What can hang from each mark
pino: nini
feroz: nini
nini: mabid pavoz pino
mogin: feroz
roko: fabir mogin nini nured
mabid: nured
pavoz: nini nured
dase: mogin nini nured
nured: feroz mabid pavoz pino roko

Each row was made from one small tree. Brackets hold a mark, then the marks that hang from it, in alphabetical order. Every link used is in the known rows. Write each row's tree.
Known rows
(mogin (feroz (nini pavoz))): [ -2.9   3.2  -2.5  13.1   3.3  -3.4  17.6  -4.7  -7.8  -7.3   4.8  -6.9
   4.6   6.3 -13.1  18.6  -1.1  19.4 -12.7  -2.9   5.6  -6.7   0.2  -1.4
   2.1  -9.3  -2.0 -14.2   5.1]
(mogin (feroz (nini mabid))): [  0.7   2.8  -7.6  12.9   2.7  -2.1  18.2  -7.3  -5.2  -6.5  -1.3  -7.3
   3.6   6.7 -11.6  21.5  -4.4  19.1 -11.0  -7.9   5.6  -8.4  -1.0  -1.4
   5.2  -1.3   0.4  -6.8   2.8]
(nured mabid): [ 26.6   0.0  -5.4   0.7  -0.5  -6.1   5.6  -3.2   5.8  -3.1  -2.5  -4.0
   2.2   2.1   3.7 -13.9  -4.9   0.6   3.3  -3.4  -5.6  -6.1  -2.8  -4.2
   9.7   7.6   0.4   1.9   1.9]
(feroz nini): [ 24.0  -2.8  -0.5   6.3   1.8   3.2  14.5  -7.6  13.6  -2.4   4.6  -7.3
   3.7   5.0  -1.8  10.4  -4.0  14.2  -9.5   1.7  16.2   3.7   2.1   0.6
   3.5 -15.5  -1.9  -7.2   5.1]
(roko fabir nini): [  9.8  -1.6   3.7   2.9  -3.4 -13.2   6.6  -5.2   6.2   3.8   0.3  -5.1
   6.1  -7.4  -9.1  11.6  -6.4  -3.6  -2.9  -6.6  16.3   3.8   3.1  -8.2
   2.1 -37.4   2.1 -14.0  -2.9]
(dase nini): [ 39.9   0.4  -5.2   4.9  -1.7   4.0   8.9  -4.6   1.9  -6.0  -9.3  -6.4
   5.0   5.6  -4.8   6.1   2.0  15.8  -2.9   1.2  15.8   1.1  -2.6 -10.3
   6.3   6.3   3.2  -4.9  15.8]
(pino (nini mabid (pavoz (nured roko)))): [ -7.3  -1.7   9.4   2.8   0.5  12.6  -0.2  -4.5  -9.7  -2.6  -8.2  -5.2
  -2.6  -8.6  -6.9  14.2  10.7 -13.2  10.4  -0.5   2.9  -2.3 -11.1  10.7
  -2.1   9.8  -6.7  -3.7  -1.7]
(feroz (nini (pavoz nured) pino)): [ -5.7   0.5  12.7   6.7   4.7   9.8   9.5   1.0  -3.4  -5.8  -0.7   1.2
  -1.3   6.7 -13.0   8.3   4.4   8.1  -9.2  -0.8  11.3   5.5  -1.9   8.6
 -10.7 -11.4  -8.6   0.3  -3.9]
(pino (nini (pavoz (nured feroz mabid roko)))): [ -0.2  -0.1   3.0  -3.3   3.2   8.8  -3.4  -5.1  -5.2   1.4   0.0  -4.7
  -3.6  -4.9   2.3  -7.1  10.0  -7.1  10.2   3.7  -1.7  -1.3  -3.0  12.2
  -2.2 -13.0  -8.4  -1.1   2.5]
(pino (nini mabid (pavoz (nured feroz (roko fabir))))): [-17.3   0.0   7.8  -2.0   0.7  11.2  -4.9  -5.3  -7.3   3.5  -4.9  -1.9
  -5.2 -10.0  -6.7   8.4  14.4 -16.9  11.1  -0.4   5.9   0.0  -7.6  10.4
  -2.5 -11.7  -5.8   1.5  -2.4]
(pavoz (nini (mabid (nured feroz (roko fabir))) pino)): [-16.8  -1.8  -0.5  -8.5   5.3   6.9  -2.5  -4.8 -16.2   2.2 -11.5  12.6
  -2.5   0.6   6.9  -1.7  -1.2 -23.3   4.4  -4.5  -7.7   6.8  -3.0   7.3
  -7.2  15.5  -7.6  15.1  -9.3]
(mogin (feroz (nini mabid (pavoz nured)))): [-15.0   5.8   2.7  12.0   2.7   2.2  15.0  -5.6  -8.5  -7.2  -1.8  -3.6
   1.6   6.9 -15.7  22.1   2.0  16.5  -8.7  -5.5   3.5  -8.5  -2.1   1.0
  -0.3   3.3  -4.0  -8.7  -1.8]
(roko fabir nured): [  7.9   2.8   7.2   3.3  -3.0 -18.8   6.3  -3.2   8.7   8.5  -1.1   2.0
   2.3  -7.8  -2.2  -6.2  -4.6 -13.2  -3.4   0.1  14.6   6.2   1.6  -4.5
  -3.5 -15.3   6.2 -16.1   3.5]
(mogin (feroz (nini (mabid (nured pavoz))))): [-8.1  3.1 -4.5  9.2  1.5  0.2 13.0 -0.3 -3.2 -4.8 -0.7 -4.6  1.0  8.0
 -7.8  9.8 -4.3 16.0 -8.9 -1.6 -3.0 -8.0 -1.1 -1.2  2.8 -5.3 -1.2  0.6
  1.2]
(roko (mogin feroz) (nured pavoz (pino (nini mabid)))): [-22.1  -1.8   1.6   3.0  -3.3 -23.2 -14.8   4.7  -7.0   5.2   1.8  -2.8
  -4.3  -3.6   0.4   4.5  -4.3  -7.2  -3.7  -2.6  -1.3   4.1   0.6   1.2
  -1.1  21.0  12.6 -18.3   5.1]
(feroz (nini pino)): [ 13.9  -3.2   0.5   7.8   4.6   4.5  13.2  -1.2   1.4  -5.1   0.2  -3.8
   1.0   6.6  -7.8   7.5  -3.8  11.2 -12.0  -4.0  13.9   5.5  -0.6   5.2
  -4.4 -18.2  -3.4   2.8   2.0]
(nini mabid (pavoz nured) pino): [-24.3   2.5  13.9   6.4   1.6  10.0   0.2   4.3 -21.2  -8.2 -12.6   7.4
  -3.7   0.2 -18.6   9.4  10.8 -14.1   1.4 -10.0  -1.5  -0.6 -15.4   9.4
  -9.5  29.4  -6.9  12.5 -12.4]
(mogin (feroz (nini (mabid nured) pavoz pino))): [-28.1   2.7   2.9  13.0   4.3   3.2  16.5   3.9 -19.2  -9.6  -3.6  -1.2
  -0.3   6.1 -17.1  14.0   1.4  12.4 -12.1  -6.2  -0.1  -6.5  -6.0   3.8
  -4.5   4.6  -4.9   6.4  -2.3]
(nured roko): [29.0 -1.2 -9.2  1.6 -0.5  3.7  6.4 -6.7  6.5 -0.8  3.3 -1.3  7.9 -5.9
  7.6 -3.8 -5.6  5.0  3.5  2.2 -6.2 -5.2  1.9 -3.3  2.4 17.2 -1.3 -7.4
  0.3]
(dase (mogin feroz) nini (nured pino)): [ 37.9   4.5  -9.7   3.2  -4.4   8.8   4.2  10.6 -10.6 -14.5 -17.5  -3.1
   3.7  15.8  -3.1  17.4  -2.7  33.3   0.6  12.4  -4.9  -5.4  -2.4 -18.7
  15.6  23.9  15.3   4.4  33.2]
(pino nini): [ 27.5  -5.4  -3.4   6.1   2.6  -2.2   8.3 -11.6  -5.1  -0.3  -5.3 -12.8
   1.8  -2.4  -3.6   9.0  -2.1  -2.3   0.5  -2.8   9.7   2.5  -7.3   7.3
   6.5 -16.7  -1.5  -9.6  12.6]
(dase mogin nini): [ 57.4  -1.3  -6.8   1.0  -4.6   8.6  11.1   2.9  12.5 -10.6 -12.2  -9.7
   2.0   7.2  -8.1  16.8  -2.0  20.8  -5.4   4.8   7.5  -2.4  -4.6 -14.0
  11.3   5.4   6.4  -3.6  22.9]
(nured feroz mabid (pino nini)): [  6.1  -0.9 -11.0 -13.4   3.9   0.2 -14.6  -1.2  -3.5   7.6   4.6  -0.2
  -6.1   4.6  20.6 -26.8   6.3  -5.3  11.6   1.7 -16.2  -0.8   1.0   8.6
   8.1 -14.7   0.6  14.4  10.7]
(mogin (feroz (nini mabid (pavoz (nured roko)) pino))): [-24.7   5.6   1.2  10.9   4.7   7.6  12.1   1.8 -16.4  -8.8  -3.5   1.3
   0.7   4.2 -16.2  15.9   1.5  14.9  -7.1  -7.0  -2.9  -9.3  -1.4   3.7
  -9.0   5.8  -5.8  -0.9  -7.4]
(mabid nured): [ 19.8  -1.4   0.6   3.1   1.2  -2.5  14.7 -10.0   2.5   0.7  -4.1  -0.7
   5.4   2.8   6.1 -13.2  -8.8   9.6  -3.1   5.6  -4.5   0.5  -3.3   0.3
   5.3  15.9  -4.3   3.5   5.0]
(nured (feroz (nini pino)) mabid pavoz): [ -0.9   0.7  -8.7  -8.2   2.9   7.6 -14.4  15.3  10.3   0.7  11.8   1.2
 -10.1   9.0   6.8 -25.9   8.5  -6.1  -0.2   2.4  -5.4   2.1   4.2   7.5
  -3.2 -44.9  -2.5  25.7  -2.4]
(feroz (nini (mabid (nured roko)) pavoz pino)): [-26.8  -2.7  12.9   3.9   1.6  19.3   7.1  10.8  -3.8  -7.6  -0.8   2.8
  -3.5  -2.0  -7.2   5.0   8.1  -2.1  -4.1   3.0   4.6   1.0  -6.7   6.8
 -10.9  12.0  -8.2  17.9  -9.3]
(mogin (feroz nini)): [ 11.8   2.8  -9.1  12.8   4.3  -6.2  20.7  -9.5  -3.4  -5.1   2.3  -7.9
   6.0   8.8  -9.1  15.6  -8.7  25.8 -13.6  -4.6   5.3  -6.8   3.3  -2.0
   4.6 -13.3  -0.4 -13.7   7.0]

Which tree is each row?
[ 39.5   1.5  -3.7  -7.6  -8.1  17.8  -5.1  15.4   6.2  -7.8 -14.4   2.6
   3.1   3.7   5.2   6.2   0.1  18.3  11.4  18.9  -2.1  -1.7   1.3 -23.7
  11.6  17.9  15.4   7.8  25.9] : (dase mogin nini (nured pino (roko fabir)))
[ -7.5  -0.8  -1.6  -9.5  -1.4   7.4 -16.9   9.1  -5.7   2.0  -5.3  10.4
  -2.0  -5.1   0.7   0.9  -0.1 -33.0  11.8  -3.4 -14.7   1.5  -1.6  -3.7
  -8.5  -6.3  -0.2   2.9 -12.8] : (nured (pavoz (nini mabid pino)) (roko fabir))
[-13.9  -4.0  -6.5  -6.5  -3.9  -5.4  -9.4  -6.4  14.5   8.4  12.1   0.1
   1.1 -16.5   4.4   4.6   0.9  -2.1   1.0  -3.5  15.1   3.6  10.5  -4.6
   0.8  -3.6   3.3  -0.1 -12.9] : (nured feroz (roko fabir mogin (nini mabid)))
[-30.1  -5.5  14.2   4.1   0.5  12.9   5.2   7.9  -1.1  -7.0   0.6   1.3
  -3.6  -3.9  -9.5   8.4   5.2   2.0  -7.5   0.9  10.7   3.5  -4.9   4.5
  -8.7  24.1  -5.2  13.9 -10.9] : (feroz (nini (mabid (nured (roko mogin))) pavoz pino))
[  4.6   3.3   7.0  -0.1  -5.3 -16.8  -5.8   6.9  12.0   9.6   2.4   3.2
  -1.0  -6.4  -2.4 -10.8  -1.3 -22.3   0.2   3.1   7.1   6.9   1.6  -5.3
  -5.1 -28.7   7.6 -13.4   1.5] : (roko fabir (nured pavoz))
[ 19.8   0.7  -9.3  -8.1  -4.0   5.3 -13.2  13.6  14.2  -1.2   6.0   0.5
  -0.3  -3.9  12.4 -26.6  -1.4 -10.3  14.2   5.3 -23.9 -10.6   2.4  -6.9
   2.0   0.7   0.7   5.7  -5.8] : (nured mabid pavoz roko)
[ 14.9  -2.5  -2.7  -7.2   1.5  -3.3  -6.8   1.2  -5.5   2.2  -4.5  -3.5
  -2.0   2.9  13.1 -16.9  -1.8  -4.3  11.7  -1.5 -16.9  -4.2  -3.9   1.3
   8.7  -1.0   2.5   2.3  10.2] : (nured mabid (pino nini))
[ -5.5   0.1  -5.2 -14.6   1.8  14.7 -12.8   7.4  13.9  10.0  14.6   9.3
  -2.2   4.3  27.8 -33.4   1.5   5.6   5.8  20.1 -23.6   1.7  10.3   4.2
  -4.0  -8.2  -4.2  18.0   1.5] : (mabid (nured (feroz nini) pavoz pino roko))
[-22.7  -2.8   1.7   8.9  -5.8 -26.6   5.2  -8.4  -2.2   0.5  -2.2  -7.8
   4.3 -10.5 -21.7  30.6 -10.3   8.4 -10.6 -18.3  22.3  -1.0   2.7 -13.9
   7.0  -2.0   9.5 -18.4 -10.6] : (roko fabir (mogin feroz) (nini mabid))
[ 15.7   2.0 -17.4 -10.0   1.5   6.0  -5.6  -1.3  11.9   3.0  10.9   2.5
  -0.1  -3.9  20.1 -30.0   2.4   0.7   9.9   4.2 -14.0  -8.0   7.5   0.9
   3.9   2.8  -3.1  13.6  -2.3] : (nured feroz mabid roko)
[-14.2   0.9  -2.5 -17.0  -1.8   4.2 -17.8   9.4   9.0  13.8  11.8  10.7
  -0.4  -3.4  23.4 -32.6   0.0  -4.8  10.1  14.8 -23.1   1.7  10.5  -1.6
  -5.4 -21.7  -1.7  13.9  -3.3] : (mabid (nured feroz pavoz pino (roko fabir nini)))
[ 1.6  1.5 11.8  2.5  1.5  7.8  8.3 -2.0 10.6 -3.9  2.7 -2.6 -0.7  5.4
 -4.4  2.7  4.3  8.8 -3.4  4.1  8.7  0.6  1.1  2.4 -2.3 -9.9 -7.2 -4.8
 -2.5] : (feroz (nini (pavoz (nured mabid))))
[  7.4  -2.2   0.3  -3.8  -2.7   5.1  -1.6   6.8   9.8   2.0   4.6   0.3
   4.0  -5.1  12.6 -17.4  -6.6  -1.1   4.7  12.0 -13.7  -1.1   4.1  -1.3
  -4.6  -3.0  -5.4   4.6  -4.8] : (mabid (nured pavoz (roko nini)))
[-33.8   3.2  14.4  -5.2  -3.7  -1.0  -9.6   1.3  -2.2   6.3   0.7   5.7
  -1.8  -7.4  -7.4  11.0  10.8 -16.1   6.2  -3.8   6.6   3.2  -0.5  -1.4
  -4.8 -18.6  -1.2  -0.8 -12.1] : (roko fabir (nini mabid (pavoz (nured feroz pino))))
[ 17.3   5.4   0.8  -6.8   1.8  -2.7  -2.2  -7.2   2.5   3.6  -7.3   6.7
   1.5   9.6  11.6 -21.3  -6.6   9.9   8.9  -0.7 -19.8  -4.9   2.5  -0.5
   4.2  19.0  -1.9  -1.1  -0.4] : (pavoz (nured mabid pino))
[-10.3  -2.0  -6.1  -4.9  -0.1 -11.3 -12.9   2.1  -9.0   2.4  -0.5   6.6
   1.6  -3.5  -4.7   4.2 -10.9 -10.0   0.1  -7.9 -11.1   1.5   6.9  -9.4
  -5.7  -0.7   3.9 -13.9 -10.0] : (nured (pavoz (nini pino)) (roko fabir (mogin feroz)))
[ -4.1  -3.9 -11.1  -8.4   2.6   3.8  -6.1   2.0  14.8   1.0  13.9   0.8
  -4.4  -2.7  12.3 -21.3  -0.1  12.8  -2.7   0.3   3.6   0.9  12.9   2.8
  -2.5   0.5  -1.7  15.5  -8.5] : (nured (feroz (nini pino)) mabid (roko mogin))
[-21.8   2.8   0.4  14.1   3.8   1.9  13.9   3.5 -19.5 -10.8  -2.1  -3.1
   0.2   5.6 -20.9  22.4   2.9  10.4 -11.8 -10.5   3.8  -7.1  -6.1   2.8
  -3.4   0.9  -2.4   0.6  -1.8] : (mogin (feroz (nini mabid pavoz pino)))
[ -0.3  -9.1   3.7   6.7  -5.8 -14.1   1.0  -8.4   6.6  -3.1   0.9 -10.2
   3.7  -9.8  -8.7  26.9  -6.6   2.1  -8.1 -10.9  23.6   5.6  -0.9  -4.3
   6.8  25.7   5.0 -10.7  -9.3] : (roko mogin (nini mabid))
[ 14.8   2.6  -9.0  -2.8  -3.0   4.9 -14.6   8.7   1.2  -2.7   3.4   1.3
  -2.9   5.8  11.9 -21.2   7.4  -6.5  10.9  13.1  -2.5   2.2  -1.0   0.0
  11.1  -6.9   5.9  23.8   8.0] : (dase (nured feroz mabid pavoz))
[  1.4  -3.5  -2.7 -15.8  -4.7  -8.5 -21.1   4.9  13.6   4.8   2.0   4.7
  -1.7  -6.6   9.7 -14.5  -7.4 -19.9  12.0  -0.4 -13.3   0.0   8.2 -14.3
   2.4   1.0   4.5  -9.0 -12.6] : (nured mabid (pavoz nini) (roko fabir mogin))
[-15.0  -5.7   5.3   1.7   0.0  10.6   1.5   8.4   6.6  -3.8  -0.5   0.5
  -3.9  -0.2  -3.4   0.9  -1.6   5.1  -6.6   0.4   5.7   4.2  -1.1   3.3
  -6.7   9.4  -2.4  16.1  -9.8] : (feroz (nini (mabid (nured pavoz (roko mogin))) pino))
[ -3.7   0.8   5.1  -7.5  -1.9  -6.1 -18.6   8.0  -1.6   6.0  -0.7   9.4
  -3.2   2.2  16.5  -4.3   0.3 -33.2   6.6   5.9 -12.2   9.3  -0.9   4.0
  -6.9  19.6   4.8  -8.1   1.5] : (roko (nured (pavoz (nini mabid)) pino))
[-13.6   3.3  -0.7  13.2   1.6   0.8  14.8  -2.2  -9.4  -8.7   1.5  -6.1
   2.1   4.2 -15.9  24.6   2.9  12.6  -9.8  -5.7   5.2  -8.4  -3.9  -0.9
   2.7   2.9  -1.4  -7.1   0.5] : (mogin (feroz (nini mabid pavoz)))
[  9.6  -1.0   4.2  -0.1   0.4 -10.3  -2.4  -1.2  -2.8   6.7  -0.5  -0.8
  -0.2  -2.7  11.5  -6.5  -1.9 -12.3   1.7   4.8   0.8   7.2  -0.7   8.0
  -4.0   5.1   4.4 -13.0  12.4] : (roko (nured (pino nini)))
[  4.0   0.4  -8.8  -4.3   5.4   4.7   0.5   2.9   6.3  -0.5   7.4  -0.2
  -6.0   7.9   6.7 -20.0   4.7   5.0  -4.1  -1.6   4.1   1.7   4.6   8.3
  -0.4 -28.0  -4.6  21.6  -0.3] : (nured (feroz (nini pino)) mabid)
[  1.5  -0.6  -4.8   8.9  -2.4 -29.4  10.6 -16.3  -1.0   2.9  -1.0  -4.8
   6.6  -3.5 -17.7  12.8 -13.9  19.7 -12.6 -13.9  13.5  -1.7   3.4 -15.7
  11.8   1.2  10.1 -23.1   1.2] : (roko fabir (mogin feroz))
[  0.4  -2.2  -2.2  -2.4  -1.9 -23.0  -6.2  -5.0  15.7   6.5  10.0  -1.1
  -3.6  -5.9  11.0 -19.1  -2.6  -2.5  -6.7   0.9  15.0   8.5   7.7   2.5
   2.1  22.1   6.6  -5.0   0.0] : (roko mogin (nured feroz mabid))
[  0.9   3.5   7.1  -3.1  -3.1 -18.6  -2.9   0.6   5.0  12.1   0.3   7.9
   1.3  -4.2   6.3 -12.3  -4.5 -12.9   1.1   2.2   1.2   6.2   3.5  -6.0
  -3.3  -5.2   8.8 -14.5   5.8] : (roko fabir (nured pino))
[-20.5   6.1   2.7   8.2   3.0   2.4   9.4  -3.1 -11.0  -4.9  -1.2   0.2
   1.3   8.9 -10.2  17.9   2.0  16.6  -5.8  -4.1  -4.8  -8.5  -0.9   0.5
   0.0   8.9  -2.1  -7.1  -0.4] : (mogin (feroz (nini mabid (pavoz (nured pino)))))
[ -5.3  -0.7   2.7  -3.4  -3.0   5.6  -7.0   5.0  -0.4   1.7  -4.9   5.3
  -1.8   2.3   7.9  -9.3   0.8 -10.3   7.0   4.0 -18.3  -2.3  -9.1  -0.6
   5.0  27.9   1.2  15.9  -1.5] : (nini (mabid (nured pavoz pino)))
[-10.9  -0.8  10.9   0.2  -1.4  -4.6  -7.3   5.1  -7.4   4.0  -1.3   0.7
  -3.4  -6.2   6.2   0.6   6.9 -23.3   4.6   4.2   1.0   5.6  -6.8   8.8
  -5.4  16.4   3.6  -8.5   7.6] : (roko (nured (pino (nini mabid pavoz))))
[-8.3  1.3  7.7 -2.1  0.7  0.3 -5.4 -2.6 -3.1  2.0  7.0  1.6  2.2 -0.1
  2.1  4.7  5.8 -2.2  1.1  2.6  0.9  4.3  3.0  6.2 -5.4 -5.8 -5.8 -6.6
 -3.9] : (roko (nini (pavoz (nured feroz pino))))
[ -4.1  -1.6   5.8   3.1  -5.3  -8.0   3.8  -1.8   4.2   2.0  -4.1  -4.2
   3.3 -10.1 -11.8  19.1  -1.4 -11.9   0.2  -9.7  16.9   1.7  -2.5  -7.7
   2.7 -23.4   3.2  -5.5  -8.5] : (roko fabir (nini mabid))
[ -5.8  -2.0  11.4   5.2   0.7   8.5   1.3  -6.4 -11.8  -2.8 -10.3  -7.1
  -3.6  -4.8 -11.7  17.2  10.9 -13.9   7.0  -3.2   8.0   0.4 -14.1  12.0
   0.6   4.7  -5.7  -3.7   1.2] : (pino (nini mabid (pavoz nured)))
[ -4.3  -1.5 -11.2 -14.4  -1.2  -7.0 -16.7  -7.9  10.7  14.6  14.5   9.8
   1.9  -7.2  17.6 -17.3  -2.4   7.1   4.5   3.0  -8.8   2.3  13.1  -7.6
   4.8  10.4   7.5  -1.3  -1.1] : (nured feroz pino (roko fabir mogin))
[ -7.5   2.6  -1.0  -6.8   9.2   7.9  -4.2 -14.6 -18.5   1.8 -13.8  12.8
  -4.3  11.0   4.6   5.2   1.7 -16.3   2.4  -8.7  -4.1   9.6  -1.9  17.6
  -9.0  15.8 -11.4   9.4  -9.3] : (pavoz (nini mabid pino) (nured feroz))
[ -7.6  -0.3  -5.2 -15.1  -0.2   8.3 -17.0   8.7   7.3   9.9  13.3   8.6
   0.1  -0.7  27.2 -31.7   0.0  -2.4   8.9  16.8 -26.6   1.0   9.3   3.4
  -5.4  -5.6  -3.8  15.5  -1.9] : (mabid (nured feroz pavoz pino (roko nini)))
